What can hang from each mark:
pono: devel
fufon: buge ruka
tofi: buge
devel: buge pono ruka tasab
timiri: buge
ruka: devel fufon
buge: devel timiri tofi

Every row comes from one small tree of marks. The marks that hang from a mark follow it in brackets, in alphabetical order. Every link used is in the known rows. Which tree was each row made from?
Known rows:
ruka(devel): [ 0.08  1.56 -0.80 -0.50  3.18 -2.64 -1.05  0.87 -0.69  0.31 -0.70  0.05
  0.65 -0.12  0.47 -1.22 -0.94 -0.04 -0.16  0.38 -0.12  1.21]
fufon(ruka): [-0.46  1.46 -0.90  0.83 -0.53  1.78 -0.12 -0.83 -1.84  0.15 -1.10  0.18
 -0.43 -1.41  0.10 -1.17  0.12 -0.76  0.46  1.75  0.46  1.57]
fufon(buge): [-0.87  0.54 -0.49  0.96  0.23  1.74  0.20 -2.23 -1.80 -1.19 -2.04  0.60
 -0.09  2.30 -0.31  0.77 -0.72 -0.88 -1.42 -0.81 -0.49  1.51]
pono(devel(buge)): [ 0.42 -0.26 -1.02 -1.36  3.87  0.97 -0.96 -0.60  2.65  1.99  0.62  1.80
 -0.29 -1.40  1.22 -1.33  0.40 -1.26  1.99 -1.45 -0.28  0.54]
devel(buge(timiri tofi) ruka tasab): [ 0.64 -0.84 -2.47 -3.21  2.62  4.17  1.59  2.72  1.62 -0.06  0.70  4.34
 -0.10  0.52 -0.94 -1.88 -0.14 -0.35 -2.25 -3.53  1.29 -0.11]
pono(devel(ruka tasab)): [ 0.70  0.50 -1.60 -2.14  5.17 -3.00 -1.09  0.31  3.82  1.86  1.53  1.04
  0.06 -3.27  1.52 -5.24  1.79  1.01  3.45 -1.65  0.03  0.43]
timiri(buge(devel(pono))): [-0.12  1.14  2.52  1.00 -5.25 -1.61 -0.06  0.70 -2.60  1.56 -1.22 -1.10
  0.75  0.69  0.70 -0.51 -0.46 -0.11 -1.99 -0.61  0.08  1.57]
buge(devel tofi): [ 0.07  0.73  1.78 -0.36 -2.28 -1.10  1.49  2.55 -4.06 -1.42  0.94 -0.07
  0.43 -1.48 -1.16  2.47  0.57 -0.87 -2.86  0.81 -0.41 -1.97]
tofi(buge): [ 0.50 -1.56  0.59  0.03  0.05  1.15 -0.24 -0.12 -0.52 -1.59 -1.10  0.94
 -0.39 -0.87  0.32  2.12  0.58 -0.24  0.84 -2.92 -0.07  1.51]
devel(tasab): [-0.25  0.40 -0.31 -0.42  1.32 -1.07 -1.04  1.03  1.02  0.75 -0.44  1.09
  0.51 -0.50 -0.16 -1.84  0.61  0.48  0.34 -1.60 -1.07  0.40]
pono(devel): [ 0.44  0.19 -0.02 -0.65  2.33 -0.74 -0.76  0.06  1.25  0.27  0.66  0.10
 -0.32 -2.17  0.79 -1.03  0.59 -0.49  2.48 -0.84 -0.23 -1.01]
fufon(ruka(devel(pono))): [-0.10  3.02 -0.74  0.82  1.19 -3.64 -2.08 -0.04 -0.26  2.36 -3.53  0.68
 -0.01 -0.88  0.95 -3.49 -1.33 -0.57  1.07  2.75  0.89  3.95]
timiri(buge(devel(ruka))): [ 0.02  1.04  0.76 -0.66 -1.84  0.48  1.58 -0.21 -3.17  0.48  2.17 -1.73
  0.77 -0.82  1.09 -1.45 -0.16  0.81 -1.80 -0.02  0.80  1.24]
fufon(buge(devel(pono) tofi) ruka): [-1.10  2.99  1.14  1.93 -3.69 -0.23  0.58 -0.55 -5.56 -0.60 -3.82  1.23
 -0.24  0.18 -0.85  0.61 -0.71 -2.31 -3.18  2.26  0.04  2.33]
tofi(buge(devel timiri)): [ 1.38 -1.38  1.17  0.33 -1.81  3.01  0.81  3.36 -4.04 -2.94  0.97  0.14
 -0.39 -0.34 -0.79  1.66  0.10 -1.88 -2.78 -1.54  0.10 -0.44]
ruka(devel(pono) fufon(buge(timiri))): [-0.86  2.09 -2.53  1.43  0.91 -0.30 -0.25  0.32 -1.25 -1.01 -3.42  3.27
  0.47  4.68 -0.69 -2.26 -1.21 -2.06 -0.97  0.95  2.83  3.18]
timiri(buge(devel(ruka tasab))): [-0.14  1.33  0.43 -1.16 -0.84 -0.69  0.54  0.73 -2.26  1.05  1.48 -0.76
  1.28 -1.10  0.92 -3.67  0.70  1.11 -1.72 -1.54 -0.17  1.59]
fufon(buge(tofi) ruka): [-1.38  1.77 -0.61  0.61 -1.61  4.13  1.29 -2.00 -5.10 -2.84 -3.04  2.31
 -0.43  0.44 -1.17  2.06 -0.93 -1.74 -2.07 -0.41  0.81  1.84]
tofi(buge(devel(tasab) timiri)): [ 1.21 -0.99  0.84 -0.12 -0.56  1.87 -0.12  4.17 -3.06 -2.17  0.50  1.37
  0.16 -0.62 -0.97 -0.09  0.73 -1.44 -2.34 -2.96 -1.09 -0.12]
pono(devel(buge ruka tasab)): [ 0.76  0.16 -2.63 -2.64  7.12 -1.19 -1.34 -0.34  5.21  3.69  1.28  2.51
  0.02 -2.57  1.78 -5.54  1.24  0.33  2.87 -2.18 -0.33  1.85]
timiri(buge(devel(pono tasab) tofi)): [-0.51  1.27  2.88 -0.39 -5.35 -1.77  0.16  2.48 -3.26  0.31 -1.97  1.29
  1.46 -0.27 -0.18  0.27  0.10 -0.07 -2.85 -3.19 -0.54  0.51]
fufon(buge(devel tofi)): [-0.77  1.37  1.02  0.61 -2.05  0.81  1.74  0.17 -5.81 -2.74 -0.67  0.48
  0.37  0.93 -1.33  3.07 -0.23 -1.98 -4.41 -0.30 -1.01 -0.01]
tofi(buge(timiri)): [ 1.07 -2.32  0.08 -0.14 -1.22  4.83  0.55  1.85 -1.52 -3.33 -0.37  1.64
 -0.84  0.47 -0.65  2.06 -0.44 -1.13 -0.95 -3.71  0.92  0.15]
fufon(buge ruka): [-1.38  2.07 -1.36  1.65 -0.58  3.60  0.08 -3.08 -3.68 -1.20 -2.82  0.95
 -0.57  0.91 -0.32 -0.56 -0.66 -1.46 -0.81  1.17  0.23  3.15]

Which tree is each row?
[ 0.65 -0.20 -1.44 -1.11  2.32 -2.13 -0.51 -1.39  5.31  4.82 -1.21  1.56
 -0.48  0.40  1.55 -3.76 -0.29  0.86  1.01  0.30  1.35  3.48]
devel(buge pono ruka)
[-0.57  1.31  1.45 -0.04 -2.52  0.20 -0.09  1.59 -3.78  0.18  0.30 -0.55
  1.60 -0.34  0.10 -1.13  0.39 -0.07 -2.45 -2.10 -1.34  0.67]
timiri(buge(devel(tasab)))
[-0.40  1.49 -1.30  0.16  1.27 -3.49  1.70  0.59 -1.13  0.90  2.82 -0.10
  0.79 -0.72  0.16 -3.01  2.64 -0.10 -0.19  4.71  2.43  0.68]
buge(devel(ruka(fufon)))
[-1.80  2.98 -1.72  0.65  2.27 -4.43 -0.86  0.53 -1.00 -0.53 -5.18  5.14
  1.50  2.58 -0.86 -1.39  0.30 -0.82 -0.18 -0.74  1.41  3.45]
ruka(devel(pono tasab) fufon(buge(tofi)))
[ 0.95  1.17  0.59  0.25 -0.67 -5.89 -0.21  0.65  1.18  3.49  0.60 -1.22
 -0.10 -0.90  1.15 -3.95  1.04  0.53 -0.78  3.37  0.53  1.29]
buge(devel(pono ruka))
[-0.48  2.44 -1.15  0.88  2.07 -6.00 -1.23  0.71  1.50  1.94 -2.35  1.95
  1.04  1.23  0.48 -3.06  0.61 -0.32  1.89  2.82  2.32  2.91]
ruka(devel(pono) fufon)
[ 1.22 -0.54 -2.54 -1.69  2.31  0.71 -0.84  1.45  5.33  3.97 -1.07  3.40
 -0.40  1.46  0.36 -5.74 -0.34  0.26 -0.21 -1.84  1.29  2.33]
devel(buge(timiri) pono ruka tasab)
[ 1.65 -1.16  1.75  0.81 -3.22  0.36 -0.13  3.31 -1.77 -0.80 -1.11  0.65
 -0.62  0.25 -0.33  0.40  0.07 -1.70 -1.82 -1.26  0.41  0.73]
tofi(buge(devel(pono) timiri))
[ 0.89 -0.76 -3.36 -2.39  3.86  3.23  0.22  1.67  3.09  1.92  1.04  2.94
 -0.21  0.96 -0.11 -4.54 -0.21 -0.13 -1.05 -2.18  0.92  1.27]
devel(buge(timiri) ruka tasab)
[-1.30  1.12 -0.89  1.02 -3.14  4.04  3.27  2.00 -6.80 -4.60  0.17  2.64
  0.57  2.95 -2.85  2.68  0.57 -3.02 -4.59  1.45  2.15 -1.04]
ruka(fufon(buge(devel timiri tofi)))
[ 0.47  1.39 -0.94  0.40 -0.10 -1.21 -0.19  1.23 -0.58  1.25 -1.10  1.15
 -0.02  2.24 -0.22 -5.18 -0.08 -0.93 -2.90 -0.07  0.19  2.10]
fufon(buge(devel(pono ruka tasab) timiri))
[ 1.30 -0.85 -2.19 -1.35  0.91  1.66  0.29  0.55  4.21  3.20 -0.57  2.47
 -0.94  2.11  0.56 -4.03 -0.96 -0.22 -0.60 -0.28  2.24  2.29]
devel(buge(timiri) pono ruka)
[ 0.16  1.59  1.08 -0.45 -1.92 -3.71 -0.43  0.88 -0.22  3.22 -0.50 -0.32
  1.12 -0.44  1.47 -4.82  0.82  1.42 -1.08 -1.13  0.15  2.62]
timiri(buge(devel(pono ruka tasab)))
[ 0.74 -0.65 -1.47 -3.02  2.73  4.66  0.09  3.37  0.94 -0.80  0.28  4.59
 -0.09 -1.03 -0.89 -0.59  0.07 -2.04  0.03 -4.94 -0.09 -1.79]
pono(devel(buge(timiri tofi) tasab))
[ 0.24  1.30  2.03 -0.11 -2.28 -5.19 -0.56  3.39 -0.90  1.30 -1.51  1.47
  0.82 -1.20 -0.75 -0.56  0.83 -0.24 -1.74 -0.02 -1.30 -0.51]
buge(devel(pono tasab) tofi)
[ 0.75  0.89 -1.33 -2.01  2.30 -0.27 -1.22  4.23  1.35  1.24 -3.15  4.94
  0.61  1.54 -0.63 -1.97 -1.96 -1.34 -2.05 -3.40  0.32  1.54]
ruka(devel(buge(timiri tofi) pono tasab))
[ 1.46 -0.88  1.50  0.41 -2.00 -1.12 -1.31  4.31 -0.91  0.04 -1.50  1.76
 -0.01 -0.11 -0.45 -1.20  0.78 -1.32 -1.56 -2.61 -0.80  0.80]
tofi(buge(devel(pono tasab) timiri))
[-0.08  1.48 -3.33 -0.51  4.12 -1.60 -1.64  2.86  2.97  2.65 -2.77  5.30
  1.10  2.91 -0.28 -4.93 -0.11 -1.38  0.11 -0.16  2.10  3.35]
ruka(devel(buge(timiri) pono tasab) fufon)
[-1.17  3.33  0.69  1.53 -2.78 -1.70 -0.51  0.39 -4.55  0.21 -4.45  2.27
  0.30 -0.28 -1.01 -1.26  0.06 -1.94 -2.58  1.22 -0.93  2.55]
fufon(buge(devel(pono tasab) tofi) ruka)
[ 0.80  0.42 -1.11 -1.61  1.04  0.91 -0.21  3.22  0.56  0.45 -2.66  3.99
  0.02  2.16 -0.62  0.17 -2.56 -1.63 -2.16 -2.10  1.34  1.25]
ruka(devel(buge(timiri tofi) pono))
[-0.20  0.97 -2.93 -1.45  5.67 -3.33 -0.46  0.21  3.56  1.54  1.75  2.49
  0.63 -2.52  1.04 -5.79  3.51  0.43  4.64  0.73  2.06  0.98]
pono(devel(ruka(fufon) tasab))
[ 0.55 -0.43  1.44  0.10  0.53 -2.00 -1.00  2.21 -2.14 -0.62 -0.07  0.63
  0.56 -1.92  0.06 -0.04  1.84 -0.60 -1.21 -2.28 -2.16  1.05]
tofi(buge(devel(tasab)))
[-0.44  0.18 -3.49 -1.03  3.82  0.15  1.42 -1.58  3.14  2.20  0.95  2.76
  0.29  0.66  0.58 -3.18  1.72 -0.01  1.15  2.20  3.22  2.70]
devel(buge ruka(fufon))
[ 1.16  0.65  0.15 -1.39 -1.40 -2.45  0.93  4.72 -0.31  0.58  0.19  1.85
  0.20 -0.62 -0.99 -2.90  0.68 -0.33 -2.35 -0.36  0.84 -0.86]
buge(devel(pono ruka tasab) timiri tofi)
[ 1.61 -1.02 -0.32 -1.15  1.36  0.88  0.62  3.68 -1.57 -1.19  1.83  0.98
 -0.11 -1.61 -0.15 -2.28  1.61 -0.38 -1.85 -2.38  0.18  0.65]
tofi(buge(devel(ruka tasab) timiri))
[-1.15  1.87 -0.95 -0.40 -0.88 -1.10  1.52  0.67 -2.37  0.86  1.88  0.80
  1.87 -0.20  0.44 -3.90  2.32  0.72 -0.69  0.35  1.97  1.87]
timiri(buge(devel(ruka(fufon) tasab)))
[ 1.32 -0.13  1.00 -0.36  0.88 -5.98 -1.32  1.42  1.70  2.42 -0.95  0.83
  0.10 -2.18  1.44 -3.71  1.96  0.53  0.47 -1.19 -0.37  3.18]
tofi(buge(devel(pono ruka tasab)))
[ 0.14  1.48 -0.85 -1.88  3.64 -4.44 -1.97  2.03  2.54  2.79 -3.90  4.34
  1.01  0.37  0.33 -1.79 -1.17 -0.43 -0.52 -2.59 -0.48  2.75]
ruka(devel(buge(tofi) pono tasab))
